Every row comes from one small tree of marks. Brackets hold a mark, then the marks that hang from it, in alphabetical order. Every link used is in the known rows. Which tree was each row made from?
Known rows
{U {G A F} {L T}}: [ 21  -4  11  17  -4  20 -11 -15  18   4  25  10  -2   2  -8 -11  16  16
 -20 -34]
{J {S {U G {L T}}}}: [ 24 -17  12  14   6   4 -27 -34   8   2  -3  10 -20  21 -10 -24  17  12
   5 -10]
{J S}: [  5 -10  15  -8  15   5 -12 -13   4   4  -5   1  -5   3  -7  -7  11   2
  -1  -7]
{S J {U {G A} L}}: [  6  -3  12   9  -2  10 -27 -37   7   4  23  17  -6  -4 -10 -17   4  21
  14 -35]
{J {S {U {G A}}}}: [  7  -4   9  -5  17   6 -15 -27   4   5  10   8  -7   2  -5 -16  23  17
   7 -29]
{F {G A} {K {U {L {T S}}}}}: [ 22 -22  24  19  18  28   3  -8  14   3  35  17  -4  -2 -26 -11  15  26
 -17 -43]
{S J {U L}}: [ 11 -12  15   2   2  10 -25 -28   4   2  10  14  -8  -4 -13 -19  -8   9
  17 -12]
{L T {U G}}: [ 26 -15   6   5 -10   3   3 -25  10   8   5  -4 -14  19  -8 -18  18  -1
  -6  -7]
{J {S {U G}}}: [ 13  -6   9  -9  14  -3 -20 -29   3   6   5   3 -12  12  -4 -18  21   7
  10 -14]
{S J {U {G F} L}}: [ 15  -4  11  -2   7   7 -33 -27   9   4  38  12  -7   3  -7 -22   7  11
  10 -21]
{A {G F} {K {U {L T}}}}: [ 39 -12  10 -21 -28  36  -2  16  16   8  16   6  -8  -4   6 -13   6  18
 -34  -3]
{K {U {G A} {L {T S}}}}: [ 28 -15  14  17 -14   8 -16 -24  15   3   5  12  -6   9 -20  -1   4  16
  -9 -41]
{J {S {U {G F} L}}}: [ 17  -5  13  -6  16  10 -29 -22  10   1  25  10 -15  12  -9 -20  18  12
   5 -18]
{U {G {A K} F} {L {T S}}}: [ 22  -3  13   5 -21  24 -24 -11  15   1  24  13  -3   5   1  -7  15  23
 -22 -33]
{A {K U}}: [ 23  -6   8 -26 -19  13   6   5   7   7   5   1  -6  -6  -2  -7  -1   7
 -16 -18]
{K {U {G A F} {L {T S}}}}: [ 32 -14  14  10  -3  13 -15 -13  18   3  25  12  -1   6 -18  -4   9  15
 -16 -41]
{L {T {S J}} {U {G A F}}}: [ 14 -20   9   2  12   8 -18 -21   7   6  36   6   1   9  -7 -14  21  11
  -1 -20]
{G {A {K {U {L {T S}}}}} F}: [ 32 -16  14  -5 -14  30  -7   9  15   0  20  15  -1  -5 -10  -5   1  21
 -25 -28]
{U {G F} {L {T {S J}}}}: [ 18 -15  16  14   1   2 -43 -27  11   3  26  10  -2  15  -8 -10   9   7
  -1 -18]
{L {T S} {U {G A {F K}}}}: [ 16 -16  12   2  10  18   0 -16  10   6  44   8  -4   9 -10 -15  31  17
 -15 -32]
{G A {F {K U}}}: [ 12  -7  13 -16  17  24  17  10  11   7  44   8   6 -20 -13  -9  12  17
 -23 -45]

Write each row's tree
[ 11  11   6 -19 -12  21  -3  -1  11   6  34   4   2  -9  11  -8  21  19
 -23 -36] => {U {G {A K} F}}
[ 21 -17   9  -1  13  -4 -34 -27   4   5  29   7   2  11  -2 -22  16   5
   8 -12] => {L {T {S J {U {G F}}}}}
[ 24 -11   6 -12 -12  20  -4  -7  10   4  29   5  -6   9   2 -13  25  17
 -18 -20] => {L {T S} {U {G {A K} F}}}
[ 14  -8  18  18   2  21 -19 -20  15   2  39  16  -2   4 -11  -7  20  23
 -19 -45] => {U {G A {F K}} {L {T S}}}
[ 11  -2   8  -4  -7  11   5 -24   9   7  17   2  -9   2  -9  -9  17  10
  -2 -28] => {L {U {G A}}}
[  6  -6  17   9  -3   6 -41 -43   5   1  20  19  -4   0 -13 -10   1  21
  20 -36] => {T {S J {U {G A} L}}}
[ 13  -2  16   5  -7  18  -1 -19  13   7  31  13  -9  -4 -19  -5   9  24
 -13 -58] => {F {K {U {G A} L}}}
[ 27  -1   7 -44 -21  29   4  21  11  11  24  -1  -1 -13  13  -7   9  13
 -29  -7] => {A {G F} {K U}}
[ 27 -19   9   4 -11  -2 -11 -30   8   5   3  -1 -13  23 -11 -11  16  -1
   0  -7] => {L {T S} {U G}}
[ 15  -6  14   2   6   4 -30 -34   7   2   4  10 -19  15 -11 -18  14  12
  12 -17] => {J {S {U G L}}}
[ 23   0   9   4 -20  28 -10  -5  17   3  26  11  -5   0   4 -13  17  23
 -28 -32] => {U {G {A K} F} {L T}}
[  9   1  14 -23   1  28   1   4  10  11  36   3   3 -14   7 -10  19  13
 -23 -13] => {A {G {F K}}}
[ 13  -4  10 -14   8  14   5 -13  10   8  49   1 -11   9  -7 -18  27   7
 -12 -24] => {L {U {G {F K}}}}
[ 14 -13  17  -1  11  12 -22 -23   5  -1  -3  12 -15   5 -15 -18   4  10
  11  -8] => {J {S {U L}}}
[ 11  -2  11  -6   1  11   9 -14  10  10  31   6  -3  -7 -12  -6  16  19
 -15 -55] => {F {K {U {G A}}}}
[ 13  -8  22   6  18  32  13  -3  14   5  45  15  -6 -13 -23 -12  13  27
 -17 -49] => {F {G A} {K {U L}}}
[ 15  -5  14  17   3  26  -6 -15  17   5  42  14  -3   0  -8 -14  23  23
 -25 -44] => {U {G A {F K}} {L T}}
[ 17  -5  11  -9  -1   3   3 -16   8  11  26   1  -8   3 -11  -8  13   8
 -12 -40] => {F {K {U G}}}
[  9  -8  12  -6   2  -9 -37 -39   0   5  15   7  -3   7  -4 -13   7   5
  22 -19] => {T {S J {U G}}}
[ 24 -14   9  10   7   7 -30 -28  10   5  31  12  -7  10  -6 -28  11  10
   3 -15] => {S J {U {G F} {L T}}}
